Each row was made from one small tree. The marks that hang from a mark follow it in brackets, in alphabetical order. Every link used is in the known rows. Write each row's tree.
Known rows:
P[M]: [ 0.53 -0.59  0.70  0.05  1.21  1.66  1.52 -1.58 -0.12  0.53  1.84  1.20
  1.37 -1.54 -0.08 -1.18 -0.14  1.22 -0.08]
W[B[Q U]]: [ 0.38  2.55 -0.97 -1.55 -0.86  3.91  0.30 -0.72 -1.01 -1.91 -5.52  1.28
 -0.86  0.62  0.10  2.88 -2.90 -3.36  0.43]
Q[M]: [-0.86 -1.50  0.72  1.55 -0.34  1.74  0.63 -1.47 -0.58  0.00  0.47  0.68
 -0.33  1.18  1.44  0.75  0.40 -0.13 -0.42]
B[Q]: [ 0.25  0.32  0.68 -0.66 -0.71  0.88  1.03 -0.17 -0.06 -0.75 -1.27  1.84
  1.23 -0.78  0.27  1.38 -1.51 -1.41  1.13]
Q[M[P U Z]]: [-1.02 -2.42  1.98  3.12  1.51  3.84  3.03  0.77  5.32 -0.55 -0.76  0.07
  2.03 -1.01  0.37 -2.70  1.30 -1.11  3.72]
Z[M[P Q]]: [ 0.29 -2.26 -0.47  0.39 -0.35  1.32  1.39  2.53  4.29 -1.43  2.30  1.68
  4.15  0.81  1.13 -0.29  1.82  3.08  1.10]
Q[M[P Z]]: [-0.71 -2.29  2.40  2.50  1.43  3.59  2.83  0.22  3.11 -0.91  1.16  0.37
  0.22 -0.77  0.96 -2.13  2.84 -0.29  1.00]
B[Q U[M[Z]]]: [-0.60 -0.04  2.23 -0.57  0.86  2.90  2.17  0.00  1.53 -2.48 -4.49  0.78
  1.81 -0.76  0.56  2.25 -3.17 -1.46 -0.13]
Q[M[P U]]: [-0.90 -2.05  1.26  1.91  0.63  3.19  1.49  0.87  4.03  0.40 -0.38  0.92
  2.93  0.40  1.25 -0.52  0.75 -0.39  3.41]
Q[M[P U[B] Z]]: [-0.47 -3.09  2.12  1.00  2.25  3.33  2.56  1.15  5.67 -0.14 -1.40 -1.64
  2.57  0.96  0.03 -1.87  2.36 -1.26  3.85]
B[U]: [-0.98  1.81 -0.84  0.34  0.04  2.05  0.30  0.30 -0.05 -0.51 -3.13 -0.56
  0.02 -0.53  0.65  0.79 -1.97  0.11 -0.94]
U[B[Q] M[P]]: [ 1.08 -2.74  4.06 -4.04  1.98  0.55  0.53  1.63  2.81 -0.37 -0.52  1.49
  4.92  2.57  0.75  3.41  1.12 -0.51  1.94]
M[P Z[B[Q]]]: [-0.20 -0.43  0.14 -0.62  1.06  3.42  2.65  2.47  2.79 -2.06 -1.43  1.48
  0.17 -0.77 -1.42 -0.52  2.23 -2.87  2.43]
W[B[Q[M[P]] U]]: [-0.47  0.65  0.88 -0.02 -0.15  6.69  1.81 -0.60  0.62 -1.92 -3.90  2.66
  0.45  1.33  1.96  2.84 -0.69 -2.66  1.38]
B[Q[M[Z]] U]: [-1.43  0.46  1.34  2.36 -0.32  5.33  3.59 -1.27  0.78 -2.16 -4.18  0.90
 -0.04 -1.59  1.47  0.90 -2.58 -2.09 -0.10]
W[B]: [ 1.05  0.46 -1.02 -1.18 -0.16  1.02 -1.01 -0.84 -1.10 -0.61 -1.18  0.10
 -2.05  2.06 -0.88  0.61  0.67 -2.14  0.46]
B[U[M[Q]]]: [-0.09 -0.86  0.18 -0.32  0.99  1.21  0.40  0.70  1.07 -0.54 -2.35 -0.78
  4.35  1.81  1.94  2.66 -3.35  2.70 -0.94]
W[B[Q[M[P U]]]]: [ 0.32 -1.37  1.01 -0.09 -0.16  5.06  1.52 -0.25  2.70 -1.06 -2.69  2.70
  2.13  1.56  0.72  1.62 -0.12 -3.94  5.07]
U[M]: [ 0.32 -1.96  1.63 -1.30  0.96 -0.62 -0.82 -0.12  0.29 -0.06  0.16  0.46
  1.61  1.96  0.56  2.13 -0.17  0.49 -0.62]
P[M[Q]]: [ 1.30 -1.42  0.16  0.65  1.48  1.68  2.27 -1.10  0.74  0.64  2.40  0.79
  4.12 -1.19  0.73 -1.53 -1.22  3.13  0.82]
Z[M[U[B]]]: [-0.23 -1.87 -1.52 -1.88 -0.55  0.13 -0.23  1.48  3.62 -0.73 -1.97 -0.46
  2.06  3.06 -1.16  1.09  0.48 -0.67  2.09]
M[U]: [-0.27 -0.09 -0.56  0.41 -0.06  0.37  0.22  0.53  2.20  0.39 -2.02 -0.46
  1.83 -0.09 -0.63 -0.50 -1.62 -0.95  2.74]

Which tree is each row?
[-1.10 -1.43 -2.68 -1.32 -0.34  2.31  0.21  3.17  2.71 -1.92  0.97  2.40
 -0.39  2.60 -0.93  1.01  4.22 -0.31  0.11]
Z[B M[P]]
[ 0.54 -0.38  0.50 -2.35 -0.02  0.53  0.82  0.75  2.36  0.00 -3.84 -0.04
  3.54  1.10 -0.76  1.63 -2.02 -2.47  4.13]
M[U[B[Q]]]
[ 0.52 -2.33 -2.07 -1.26 -0.67 -0.05  0.40  1.78  4.51 -0.67 -1.49 -1.06
  4.83  3.29 -0.31  0.78 -0.55  1.48  2.75]
Z[M[Q U[B]]]
[-0.34 -1.97  3.31  1.97  0.73  4.32  3.87 -0.05  3.07 -1.74 -0.01  2.19
  1.46 -1.66  1.28 -0.78  1.27 -1.63  2.18]
B[Q[M[P Z]]]
[-1.37 -1.52 -1.35  1.50  0.47  3.37  1.71 -0.40 -0.03 -1.39 -0.80 -0.22
 -2.95  1.77 -0.76 -0.26  2.15 -2.23 -0.56]
Q[M[Z[B]]]
[ 0.53 -1.84  0.71  2.17  1.77  2.09  2.98  2.71  6.57 -0.57 -0.63 -1.31
  5.11 -1.98 -0.23 -3.69 -0.20  1.03  4.92]
M[P Q U Z]
[-1.44 -1.66 -3.08 -0.97 -0.41  2.69  0.48  3.70  5.00 -1.58 -0.99  1.89
  1.42  2.49 -1.51  0.69  2.60 -1.16  2.82]
Z[B M[P U]]
[-0.41 -2.03 -0.26 -1.33  1.64  0.87  0.25  0.95  0.84 -1.37 -1.05 -0.34
 -1.01  2.61 -1.51  1.15  1.69 -1.68 -0.62]
U[M[Z[B]]]
[-1.85  0.73 -2.72 -1.64 -1.10  5.33  1.60  3.18  2.78 -3.18 -3.31  3.53
  0.84  1.35  0.04  3.35  0.66 -1.45  0.36]
Z[B[Q U] M[P]]
[ 0.06 -2.48  3.57  0.02  1.61  3.82  3.38  0.32  3.41 -1.41 -0.70  0.67
  1.93  0.41  0.81 -0.02  2.29 -1.80  2.49]
U[B[Q[M[P Z]]]]
[ 1.08 -3.51  3.17  0.52  2.61  1.08  2.08  1.99  4.74 -0.87  1.43 -0.32
  4.93  0.14  0.79 -1.13  1.24  2.20  1.59]
U[M[P Q Z]]
[-0.01 -1.57  1.80 -1.27 -0.17  1.91  1.25 -1.30 -0.26 -0.29 -1.54  0.78
  1.47  2.39  1.28  2.92 -0.06 -1.63  1.08]
U[B[Q[M]]]
[ 0.83 -1.70  1.53  1.73  1.85  1.77  2.76  2.11  4.54 -0.73  1.30 -0.81
  3.43 -1.76  0.26 -3.40  1.31  1.83  2.13]
M[P Q Z]
[ 0.32 -0.28  0.95 -2.29  1.77  3.52 -0.62  1.06  1.58 -1.27 -2.92  0.80
  1.03  2.93  0.91  2.86  0.31 -0.92  0.06]
W[B[U[M[P]]]]
[ 0.05 -0.56 -1.02 -0.18  1.23  4.36  3.77 -0.19  2.60 -1.14 -2.60  1.96
  1.71 -1.85 -2.35 -1.20 -1.36 -3.38  3.89]
P[M[U Z[B[Q]]]]
[-0.83 -0.38  1.45  0.15  1.64  2.12  1.09  0.24  1.67 -1.59 -3.24 -1.06
  0.64  0.06  0.25  0.89 -1.61 -0.23 -1.53]
B[U[M[Z]]]
[ 0.62 -1.49  0.08  0.99  1.00  1.39  1.46  2.71  5.31  0.48 -0.20 -0.39
  6.20 -0.58  0.69 -1.68 -0.84  1.83  4.72]
M[P Q U]
[-0.53 -2.42  1.13  1.00  1.25  2.18  1.82 -0.52  3.19 -0.14 -2.37 -2.11
  1.10  1.61 -0.48 -1.11  0.57 -1.91  2.72]
Q[M[U[B] Z]]
[ 1.00 -1.81  0.28  2.22  1.96  2.61  3.92 -0.47  4.29  0.02  0.01 -0.53
  4.95 -2.83 -0.61 -4.16 -2.02  1.50  3.56]
P[M[Q U Z]]
[ 1.00 -0.99  0.56 -1.65  1.74  3.42  0.02  1.38  2.40 -1.15 -2.39  0.10
  3.85  3.10  1.55  2.39 -0.89  1.29  0.69]
W[B[U[M[P Q]]]]
[-0.65 -1.76 -5.10 -0.35 -1.50  1.57  0.37  2.51  3.32 -1.48 -1.45  0.76
  2.58  3.43 -1.13  1.08 -0.32  0.19  2.36]
Z[B M[Q U]]
[ 0.52 -3.11 -0.72 -1.26  0.48  1.09  1.06  3.54  6.77 -0.71 -0.26 -0.31
  6.46  2.65  0.08 -0.07  1.30  2.09  4.09]
Z[M[P Q U[B]]]
[-0.65 -2.17  0.32 -0.23  0.55  1.52  0.41 -0.43  1.84  0.71 -2.11 -1.44
  1.95  3.03  0.43  1.10 -0.13 -1.04  2.53]
Q[M[U[B]]]
[-0.43 -0.46 -0.45 -0.28  0.93  3.88  2.85  2.95  4.89 -1.77 -3.25  1.29
  1.91 -1.03 -1.85 -0.99  0.63 -3.72  5.03]
M[P U Z[B[Q]]]
[ 0.40 -0.52  0.52 -0.52 -1.12  3.49  0.73 -2.51 -1.72 -1.37 -1.96  2.48
 -1.18  2.40  0.80  2.83 -0.41 -3.62  1.11]
W[B[Q[M]]]
[-0.98 -0.13  0.19 -2.84  1.13  4.31  0.89  2.54  1.84 -1.66 -3.78  2.66
  2.71  2.06  0.64  4.72 -0.73 -1.40  0.52]
Z[B[Q U[M[P]]]]
[ 0.30 -1.76  1.54 -0.47  2.60  1.56  1.84  2.53  6.18 -0.13 -1.87 -2.13
  2.93 -0.36 -1.22 -2.73  2.03 -0.97  4.37]
M[P U[B] Z]
[ 0.14  0.43 -0.20 -2.16  0.68  2.43 -1.25 -0.61 -0.77 -1.24 -4.06 -0.03
 -0.48  3.51  0.43  3.64 -1.58 -1.45 -1.19]
W[B[U[M]]]
[-0.48 -2.77  1.51 -0.19  1.53  2.62  1.03  0.94  4.32  0.68 -0.91 -0.63
  3.55  2.33  0.88  0.17  1.69 -0.38  3.68]
Q[M[P U[B]]]
